What can hang from each mark
R: A M
B: A H
K: G R
A: B R
H: R
G: H Q
Q: G R
M: G

Every row comes from one small tree of marks. Brackets hold a mark, then the marks that hang from it, in alphabetical order. Every link used is in the known rows. Which tree was each row made from?
Known rows
{R A {M {G H Q}}}: 5.1	7.3	-30.3	-0.9	48.0	-15.6	40.6	-29.6	7.4	38.2	0.3	-45.1	-17.2	23.4	42.5	4.6	23.9	-6.3	11.0	1.1	-19.1	-5.6	8.0	14.7	-40.6	3.1	-10.0	47.1	35.7	-38.4	-42.0
{R {A B} {M {G H}}}: -18.2	5.0	-30.5	-6.5	5.8	0.9	44.0	-29.6	4.4	40.9	-19.7	-41.9	-25.8	47.2	37.3	-12.7	28.1	-20.2	18.8	5.6	13.1	-1.4	1.6	9.5	-32.1	-13.5	-8.2	29.7	29.7	-33.7	9.0
{G H {Q {R {A B} M}}}: 10.5	6.4	-19.6	14.6	17.9	-17.7	41.0	-9.4	-10.9	36.9	-6.5	-52.9	-19.1	30.4	48.6	-5.8	-5.8	-29.4	34.3	6.8	-26.5	-1.8	-6.8	23.3	-32.2	25.6	6.0	34.2	35.5	-40.8	-9.9
{A {B H} {R {M G}}}: -31.8	12.0	-42.7	-11.8	-12.6	34.0	37.3	-13.7	-3.5	39.2	-9.5	-6.3	-18.0	10.6	16.4	19.0	38.4	-12.2	-1.5	1.9	-8.1	25.4	3.0	-9.0	-39.8	-19.2	20.7	6.4	-29.0	-48.3	27.3
{H {R {A B} {M G}}}: -21.5	18.2	-26.7	-9.1	-19.3	16.2	32.7	-41.6	16.0	32.0	-17.7	-45.2	-34.9	46.7	37.3	-9.5	13.7	1.7	28.7	1.7	-1.4	5.0	1.6	-9.2	1.2	-4.8	-1.0	7.4	30.0	-1.8	-15.7
{Q R}: 9.8	-2.2	-1.2	6.9	-15.0	7.9	5.8	-2.0	-3.4	-1.3	2.8	3.2	-11.6	6.3	6.4	2.6	-17.2	-5.2	21.2	1.8	-29.6	4.0	6.7	-7.9	-6.8	13.0	18.1	-3.0	-17.2	3.4	-3.9
{Q {G {H R}}}: 10.6	3.4	7.6	-6.7	0.9	10.1	-5.5	17.2	25.9	20.6	8.2	0.6	-21.8	4.0	23.3	-5.2	-10.7	-19.8	23.9	-11.2	-17.3	16.7	23.7	-11.1	-13.5	41.2	-6.3	43.4	15.4	-8.9	-13.4
{Q {R A}}: 16.9	-11.2	1.2	9.1	-24.8	10.9	13.3	-6.7	-2.5	7.3	-1.7	-24.1	-14.4	21.6	10.1	4.4	-17.8	1.4	1.0	16.1	-28.1	-11.4	0.6	-7.7	-0.9	-3.9	20.0	3.9	0.4	25.3	-20.0
{R {A B} M}: -13.0	2.6	-15.6	-1.4	-25.1	1.8	30.2	-22.4	-15.9	27.5	-33.3	-38.6	-12.1	39.4	17.5	-5.2	11.3	5.0	4.2	11.3	17.1	-12.7	-8.9	15.5	-3.3	-18.1	6.8	-7.3	25.6	-15.6	16.5
{A {B H} {R {M {G Q}}}}: -27.2	13.6	-49.3	-4.8	12.9	22.5	42.5	-10.4	-10.0	45.5	-0.1	-8.4	-11.3	-2.0	20.2	25.8	40.4	-14.6	-0.9	0.1	-11.0	28.2	2.7	7.4	-47.8	-6.5	20.8	19.2	-20.9	-55.3	9.8
{R A}: 10.8	-5.2	-2.7	1.1	-14.2	4.8	10.4	-11.2	-2.5	5.1	-7.6	-21.8	-3.9	12.0	3.0	1.4	1.1	5.6	-18.5	12.3	2.7	-13.3	0.9	2.0	6.0	-17.0	-1.3	5.8	14.5	17.3	-28.2
{H {R M}}: -5.9	13.8	-1.0	-7.8	-11.1	7.3	1.9	-17.6	7.4	7.5	-4.3	-32.0	-26.3	24.3	37.0	-3.5	-16.1	8.7	34.6	-10.9	-26.5	1.4	-9.7	-14.0	-1.3	18.4	-0.1	-9.9	24.0	-5.3	-13.8
{R {A {B H}} {M {G Q}}}: -27.0	14.2	-49.1	-7.2	22.4	10.7	48.4	-33.2	-3.4	43.1	-19.9	-44.3	-8.6	24.4	22.7	6.7	44.1	-7.3	4.2	-1.9	-0.7	7.8	7.2	12.2	-34.8	-6.0	6.6	28.6	22.7	-43.9	-11.4
{B {H {R {M G}}}}: -23.5	15.8	-26.0	-22.7	15.3	38.4	11.4	-29.6	28.7	14.0	0.3	-23.2	-22.3	13.1	22.4	12.3	6.6	-0.8	22.2	-24.2	-39.4	20.6	3.4	-28.8	-27.0	18.8	2.1	13.5	5.4	-25.4	-15.5
{B A {H R}}: -29.8	22.7	7.7	-19.1	1.7	42.8	-21.1	-10.5	28.1	-3.4	13.1	-17.2	-4.4	2.1	-7.8	15.8	-23.0	-22.2	-0.9	-7.6	-24.4	23.4	-13.6	-30.1	13.7	25.9	-20.5	6.6	5.8	-17.6	1.6
{R {M G}}: -17.9	11.3	-26.5	-7.4	13.9	3.4	24.6	-32.0	8.0	17.7	-10.8	-7.9	-12.9	26.5	22.1	9.1	21.8	8.6	18.6	-9.1	-11.3	-0.5	14.0	0.7	-32.5	-3.9	1.3	4.5	-0.1	-22.3	0.3
{K G}: -0.3	-1.4	-14.1	-3.6	7.4	5.3	21.2	-3.1	-1.2	-14.7	18.7	16.0	-2.2	15.7	-11.8	19.8	21.2	-2.3	20.2	12.4	2.8	18.6	-2.0	2.0	-31.8	-4.2	-10.9	3.0	-2.1	-6.6	-14.8
{K {G H Q} {R A}}: 31.7	-10.1	-17.6	3.9	55.7	-23.4	27.6	-6.6	2.1	-9.2	44.0	-44.1	-23.1	22.9	21.1	26.4	18.3	-26.2	47.6	36.4	1.1	28.9	-16.0	21.9	-53.7	7.9	-9.2	49.2	26.8	-26.9	-56.9
{K R}: 6.5	-4.0	0.2	-1.5	10.1	-7.6	-13.2	-7.0	-2.4	-17.7	14.2	-21.7	-18.4	3.9	8.2	10.5	-4.1	-13.3	28.9	14.1	5.4	18.0	-10.4	5.4	-7.7	5.2	12.5	1.5	-5.2	-4.1	-4.7
{R A {M G}}: -8.9	2.4	-23.9	-6.2	3.6	5.7	31.4	-40.3	1.6	25.2	-17.8	-29.1	-16.9	36.2	23.0	9.1	19.4	17.9	3.8	7.0	-6.1	-12.9	8.4	2.6	-21.0	-19.8	1.7	12.7	16.8	-9.7	-25.3
{K {G {H R} Q}}: 16.6	11.4	-15.7	1.2	51.4	-10.2	26.8	5.1	18.4	1.0	41.7	-17.9	-15.4	11.0	24.6	7.9	12.6	-25.8	45.9	1.7	-22.8	32.5	-10.8	2.5	-39.0	34.3	-28.8	38.6	28.5	-25.8	-46.9

Write each row's tree
-14.8	10.7	-29.5	-3.3	-1.9	6.5	40.3	-6.0	-7.6	41.1	-2.7	-6.6	-28.2	25.6	40.6	4.1	30.4	-26.2	15.5	8.7	0.2	17.7	4.9	-0.3	-32.6	-14.1	8.8	16.8	-13.6	-46.8	31.3
{A B {R {M {G H}}}}
-22.3	11.7	-3.0	-15.0	-9.8	39.9	-0.8	-9.9	3.8	10.3	1.5	-2.2	0.4	3.5	-0.6	38.3	-6.2	-14.7	-23.2	8.4	-28.1	13.1	-16.6	-11.9	-19.7	0.4	-5.6	0.2	-24.7	-45.6	15.5
{B {A {R M}} H}
-36.4	17.5	-22.6	-13.1	-13.0	31.5	10.6	-8.7	9.5	19.7	-13.2	-24.8	-17.7	19.4	16.6	-5.7	3.1	-15.9	26.0	-18.1	-12.2	16.4	-10.3	-12.4	-3.6	14.1	7.0	-1.8	13.9	-33.7	28.4
{A {B {H {R M}}}}
-35.4	34.2	-21.3	-20.3	37.3	33.5	3.9	-34.2	30.0	26.4	13.1	-29.5	-8.7	15.2	17.2	27.6	4.2	-18.4	15.3	-17.4	-32.9	27.5	-6.7	-14.8	-19.2	33.2	-23.2	23.3	14.3	-46.8	-12.5
{B A {H {R {M {G Q}}}}}
-39.3	22.3	-37.5	-16.5	-0.6	34.4	25.8	-22.2	15.6	30.5	-11.5	-20.4	-23.1	21.3	20.4	-3.5	22.4	-18.7	31.1	-17.7	-9.0	24.8	5.9	-20.2	-20.7	8.9	4.4	11.1	6.6	-34.7	18.7
{A {B {H {R {M G}}}}}
-4.2	4.6	-29.6	9.4	4.6	11.1	36.2	-17.3	-10.5	33.0	-14.2	-43.1	-9.3	15.2	15.6	12.2	2.9	-10.9	14.6	0.2	-28.3	0.3	-3.5	12.6	-29.7	12.0	26.4	13.2	14.5	-32.3	-17.7
{G {Q {R {A {B H}} M}}}
18.8	8.9	-2.2	5.6	46.6	-12.8	4.1	9.6	22.3	18.4	29.2	-34.2	-16.7	-6.5	39.4	-10.8	-14.2	-30.3	25.4	-8.4	-26.7	17.2	-4.6	-1.6	-3.5	44.0	-20.4	40.8	38.3	-21.8	-37.5
{G {H R} Q}
-7.4	5.7	-3.2	0.2	-29.6	11.2	12.6	-10.5	10.2	16.2	-7.2	-39.8	-23.7	26.4	15.5	-14.7	-9.0	-8.6	9.4	10.8	3.2	4.2	-9.0	-13.0	30.6	-1.2	-1.6	5.2	29.7	21.4	-12.5
{H {R {A B}}}
-34.0	26.7	1.1	-24.1	5.4	44.0	-11.2	-24.6	24.9	8.7	2.2	-25.2	-8.4	18.5	6.9	19.3	-18.4	-14.2	6.4	-10.0	-32.9	15.3	-20.6	-22.8	1.8	28.7	-19.4	-4.3	9.0	-38.0	8.4
{B A {H {R M}}}
10.8	4.5	3.3	-9.2	-8.5	11.3	5.9	-1.5	19.1	28.9	-8.3	-21.1	-32.8	29.0	36.4	0.7	-10.6	-5.2	23.7	-7.6	-26.1	-2.1	16.3	-3.6	-20.4	27.2	-4.8	43.2	31.0	-14.0	-22.3
{Q {G {H {R A M}}}}
-12.9	13.6	9.4	-4.2	-17.4	14.3	0.4	-11.6	-6.3	13.8	2.0	-4.3	-6.9	18.5	11.1	28.4	-5.3	-4.7	-13.4	23.9	-10.7	5.8	-16.5	3.7	-2.4	-4.0	-10.4	-11.2	-19.7	-25.5	21.2
{B {A {R M}}}
-22.6	10.5	-34.5	-3.3	-19.6	10.7	40.8	-16.5	-14.4	38.6	-9.8	3.4	-21.2	26.0	21.5	11.5	30.1	-8.1	9.1	13.8	5.0	17.2	4.5	7.3	-21.9	-23.9	17.2	1.0	-21.5	-26.9	29.4
{A B {R {M G}}}
-29.4	16.1	-17.0	-9.0	-11.5	32.8	3.0	-0.3	16.2	13.2	-2.1	-20.8	-11.6	7.0	0.7	-12.3	3.3	-24.3	13.2	-12.0	-3.3	22.3	-10.5	-22.5	9.9	15.7	3.6	1.6	7.3	-17.3	18.9
{A {B {H R}}}
2.8	8.3	0.7	-6.9	-21.4	12.2	8.7	-26.4	9.8	13.9	-9.5	-52.6	-30.8	36.1	31.7	-1.6	-15.1	14.2	13.3	3.0	-31.5	-10.9	-10.3	-6.9	8.0	3.9	-0.7	-2.5	35.9	12.5	-41.0
{H {R A M}}
-10.1	10.0	-37.2	2.6	33.2	-17.1	54.0	-24.9	-3.8	50.9	-11.6	-49.3	-18.7	36.0	40.7	-8.3	33.6	-16.0	22.0	1.5	8.4	2.5	5.6	22.4	-35.8	-2.6	-8.8	42.4	42.3	-45.3	-4.6
{R {A B} {M {G H Q}}}
-2.5	-1.5	-24.2	-6.8	20.3	-6.4	15.9	-26.7	-7.8	-18.3	15.5	-21.2	-26.2	41.4	12.7	35.5	19.8	-2.8	62.0	24.3	3.0	24.0	-15.7	13.1	-54.5	-0.1	4.0	-7.2	-2.2	-33.6	-4.9
{K G {R M}}
-6.8	13.5	-18.9	-7.3	9.5	10.1	24.7	-14.6	26.2	27.9	8.4	-30.2	-32.0	30.6	34.1	-22.9	14.8	-32.2	22.1	4.7	-0.4	18.8	6.7	-16.9	-4.8	6.1	-15.6	42.2	26.2	-12.5	-13.7
{M {G {H {R {A B}}}}}
4.9	8.0	-32.1	10.9	32.5	-8.7	42.4	-9.9	9.6	43.6	11.8	-32.3	-20.6	15.1	35.1	-5.1	19.2	-36.7	26.3	6.4	-13.9	15.0	18.6	9.4	-32.0	15.6	1.7	57.0	18.8	-26.2	-12.2
{M {G H {Q {R {A B}}}}}
20.5	-4.2	-23.0	-0.6	54.6	-25.9	35.4	-20.7	-2.7	-1.5	27.6	-58.9	-30.0	40.1	38.3	32.4	22.8	-23.2	58.5	30.6	-2.4	20.8	-21.0	28.6	-66.2	11.8	-6.4	38.8	33.8	-46.0	-49.3
{K {G H Q} {R A M}}
11.7	9.0	-26.4	-1.1	33.6	-3.6	32.6	-4.2	-1.7	35.3	19.0	-12.6	-23.9	4.1	44.4	21.0	18.1	-11.2	5.9	9.9	-30.1	15.4	6.1	7.9	-45.8	-1.1	6.0	32.0	-6.6	-41.3	-24.2
{A {R {M {G H Q}}}}
-5.8	11.3	-15.2	-12.6	-8.9	12.2	24.0	-42.7	20.7	22.0	-7.8	-41.8	-32.3	40.3	34.3	-2.1	2.8	14.9	18.7	3.8	-29.5	-2.9	5.2	-14.9	-8.7	-3.1	-2.2	11.5	29.3	9.3	-42.1
{H {R A {M G}}}
4.1	14.8	-10.5	5.9	26.4	-16.6	26.1	-13.8	6.6	39.0	3.4	-65.5	-26.5	27.6	57.5	-19.3	-3.4	-25.2	29.4	0.6	-19.5	6.7	-15.5	8.6	-5.1	27.1	-13.5	35.1	60.9	-28.8	-29.8
{G {H {R {A B} M}} Q}
-12.2	0.7	-15.6	-5.7	-16.4	24.2	22.3	-7.6	-4.8	16.3	-16.5	-29.2	0.5	11.7	-8.9	-4.8	15.4	-12.3	-17.0	6.6	13.4	0.3	-5.3	-2.9	1.1	-19.3	6.2	10.1	11.4	-6.4	4.0
{R {A {B H}}}
-0.5	9.6	-2.6	-5.2	-5.9	2.1	16.3	-14.7	10.0	22.7	-7.8	-60.8	-32.1	41.1	49.1	-21.4	-9.0	-22.2	30.8	0.3	-14.9	0.4	-15.9	-8.1	-0.5	12.5	-12.8	19.1	48.1	-25.9	1.6
{G {H {R {A B} M}}}
16.0	-3.4	-15.7	15.1	8.3	-11.0	30.9	-21.9	-9.4	23.7	-7.3	-39.0	-13.2	20.2	29.2	14.8	-9.1	8.0	18.2	8.6	-37.0	-12.6	-0.9	18.9	-26.5	11.4	18.1	14.0	17.4	-7.3	-40.0
{G {Q {R A M}}}
-19.7	13.6	-41.7	2.3	5.4	-1.1	47.4	-9.6	-13.0	48.2	-2.9	-7.0	-16.2	20.3	28.7	13.9	35.0	-5.0	11.1	10.5	-0.9	23.4	3.3	15.3	-28.1	-15.7	16.5	10.2	-13.2	-39.6	10.9
{A B {R {M {G Q}}}}
34.3	-6.3	-4.0	14.8	30.2	-14.3	22.8	4.2	-2.0	21.8	19.3	-42.7	-14.1	3.1	36.6	-1.4	-15.4	-27.0	14.7	9.7	-37.6	-4.0	-1.9	8.8	-23.1	29.8	3.9	44.8	24.8	-14.0	-37.8
{G H {Q {R A}}}
-7.5	9.5	-12.1	-17.7	-8.5	37.8	9.1	-23.2	18.3	9.3	-8.7	-51.7	-20.0	17.9	21.8	10.2	-10.2	8.3	-1.5	-6.6	-40.9	-2.4	-13.1	-24.1	-8.3	7.3	6.2	6.4	28.2	-11.0	-37.2
{B {H {R A M}}}
-4.9	8.4	-29.2	-2.4	49.5	-19.4	17.6	-34.9	3.2	10.2	10.9	-30.1	-23.3	21.7	32.8	24.8	22.3	-7.2	45.5	4.1	-0.8	18.7	2.5	21.2	-42.9	6.4	12.8	15.1	1.7	-37.2	-20.4
{K {R {M {G Q}}}}
-27.2	18.4	-16.7	-21.0	2.4	44.7	9.1	-20.6	7.5	21.3	10.0	-1.0	-7.0	4.9	2.8	45.9	12.2	-16.4	-22.5	6.2	-24.9	18.4	-6.6	-12.5	-27.8	-1.6	-6.5	12.8	-32.3	-50.8	11.1
{B {A {R {M G}}} H}
8.2	-9.7	-4.8	1.7	-40.3	15.9	21.9	-16.3	-8.0	29.6	-26.9	-8.5	-28.0	35.0	16.9	18.3	-10.1	16.4	21.0	1.7	-30.4	-15.6	27.5	8.2	-31.5	10.0	32.3	20.4	-2.8	4.1	-13.8
{Q G {R A M}}
-13.5	14.0	-33.3	-0.2	41.7	-12.4	26.6	-31.7	3.2	29.9	-1.7	-14.7	-9.2	12.0	25.6	16.6	27.3	5.7	26.5	-8.5	-15.9	6.4	11.1	19.5	-37.9	6.3	-0.7	17.3	9.7	-33.8	-19.4
{R {M {G Q}}}
10.8	16.6	-8.0	1.8	48.3	-17.9	10.3	-2.7	15.6	25.4	17.1	-44.7	-23.3	12.3	57.0	-4.0	-10.0	-19.5	44.0	-13.5	-35.9	12.7	-10.4	3.5	-24.5	43.2	-14.7	29.9	43.0	-36.3	-27.7
{G {H {R M}} Q}
-2.8	15.7	-23.9	-3.8	16.8	2.5	30.7	-38.6	18.3	30.7	1.5	-54.1	-29.7	30.8	41.5	6.4	6.6	13.7	21.1	-0.4	-28.7	1.7	6.0	-0.9	-10.9	10.8	-5.0	24.6	36.9	-0.2	-59.7
{H {R A {M {G Q}}}}
10.8	6.7	7.9	-5.3	1.7	0.4	9.3	-15.7	17.6	17.9	1.4	-57.0	-35.2	35.7	52.3	-12.1	-23.7	-13.7	18.6	-2.6	-34.6	-7.1	-12.2	-16.3	-3.7	17.7	-12.9	24.4	49.1	-14.8	-28.1
{G {H {R A M}}}
-8.4	11.9	-39.1	1.5	20.1	-7.3	47.0	-5.0	-10.0	50.4	3.4	-14.1	-22.5	17.1	42.7	8.4	31.6	-28.1	17.1	9.7	0.3	25.4	4.5	16.8	-39.3	-5.8	5.2	31.6	-2.3	-55.6	14.4
{A B {R {M {G H Q}}}}
-33.1	5.4	-39.8	-15.5	-1.6	27.8	38.6	-35.8	2.4	37.1	-28.4	-37.7	-14.3	33.0	13.0	5.0	39.2	-6.1	4.2	-4.2	4.1	1.7	5.6	-3.8	-31.7	-21.3	6.9	20.8	15.3	-36.4	3.3
{R {A {B H}} {M G}}
21.0	-0.6	-5.2	16.3	38.3	-18.3	14.5	11.5	-0.2	20.1	26.7	-17.6	-9.1	-3.9	34.0	-4.0	-16.5	-31.7	29.6	-0.8	-35.1	8.9	3.5	8.7	-29.4	40.1	2.6	41.6	9.4	-28.1	-17.6
{G H {Q R}}
20.8	6.2	-16.2	2.6	40.3	-7.9	31.8	-3.0	16.7	7.6	36.5	-30.0	-18.0	18.7	26.1	8.8	11.0	-18.6	32.7	17.9	-21.1	22.8	-13.0	4.2	-33.0	22.6	-25.4	46.8	43.1	-14.3	-66.0
{K {G {H {R A}} Q}}
17.2	-7.6	-15.5	-10.1	28.7	-9.2	25.6	-21.5	1.1	-16.2	22.6	-51.2	-33.2	51.4	30.5	24.8	16.8	-22.3	55.7	32.7	-2.6	17.4	-20.7	10.0	-58.0	-1.9	-7.1	24.0	26.8	-37.0	-27.5
{K {G H} {R A M}}
-16.9	9.0	-24.1	-20.5	2.6	41.3	20.0	-36.0	28.9	18.2	-2.9	-49.3	-27.6	21.6	20.8	9.9	10.7	7.9	5.8	-11.0	-38.6	5.7	4.7	-37.8	-18.6	4.3	5.9	20.3	22.3	-13.5	-40.7
{B {H {R A {M G}}}}
-14.8	7.3	4.5	-11.4	-11.0	42.8	-4.9	5.5	5.8	3.0	17.3	8.5	3.2	-11.8	-13.4	34.2	-6.5	-20.4	-33.6	14.3	-17.5	19.6	-15.3	-19.7	-2.7	-2.0	-6.2	6.9	-30.9	-27.2	10.7
{B {A R} H}
17.8	-1.6	12.4	-7.7	-10.4	10.1	0.0	11.2	21.2	19.1	1.8	-13.6	-29.4	12.3	23.8	-6.2	-10.3	-15.1	12.1	-1.4	-15.2	3.8	22.2	-6.7	-5.9	24.3	-6.7	45.6	25.8	7.2	-32.1
{Q {G {H {R A}}}}
15.7	8.8	-7.6	3.2	38.4	-13.5	18.8	-12.0	15.3	28.0	12.8	-64.1	-27.7	20.1	52.5	-4.8	-12.0	-14.7	25.3	-0.6	-41.0	0.8	-13.6	4.8	-16.4	30.3	-15.4	38.8	56.2	-25.7	-53.3
{G {H {R A M}} Q}
18.6	-13.2	-1.7	5.4	-43.2	17.5	10.6	4.0	-3.0	22.3	-15.9	4.9	-16.7	17.0	-0.1	15.8	-10.6	4.5	9.7	7.8	-23.0	-9.4	33.2	0.4	-14.3	12.1	25.9	25.0	-10.3	21.7	-19.3
{Q G {R A}}
5.6	-3.4	-10.5	3.0	-32.1	9.6	31.5	-1.2	-6.2	43.0	-27.4	-21.0	-30.0	44.4	35.3	-1.6	-3.2	-19.9	38.8	2.1	-17.4	-6.3	21.0	11.5	-36.9	18.9	20.7	38.9	16.3	-29.5	19.8
{Q {G H} {R {A B} M}}
-1.7	7.1	-23.6	-3.8	-9.1	12.9	27.1	-14.9	-2.0	26.2	1.1	5.0	-25.1	12.5	26.0	24.5	18.7	7.6	-3.0	10.3	-19.8	10.0	7.0	-3.4	-33.9	-22.4	15.4	6.1	-25.8	-19.8	-8.2
{A {R {M G}}}
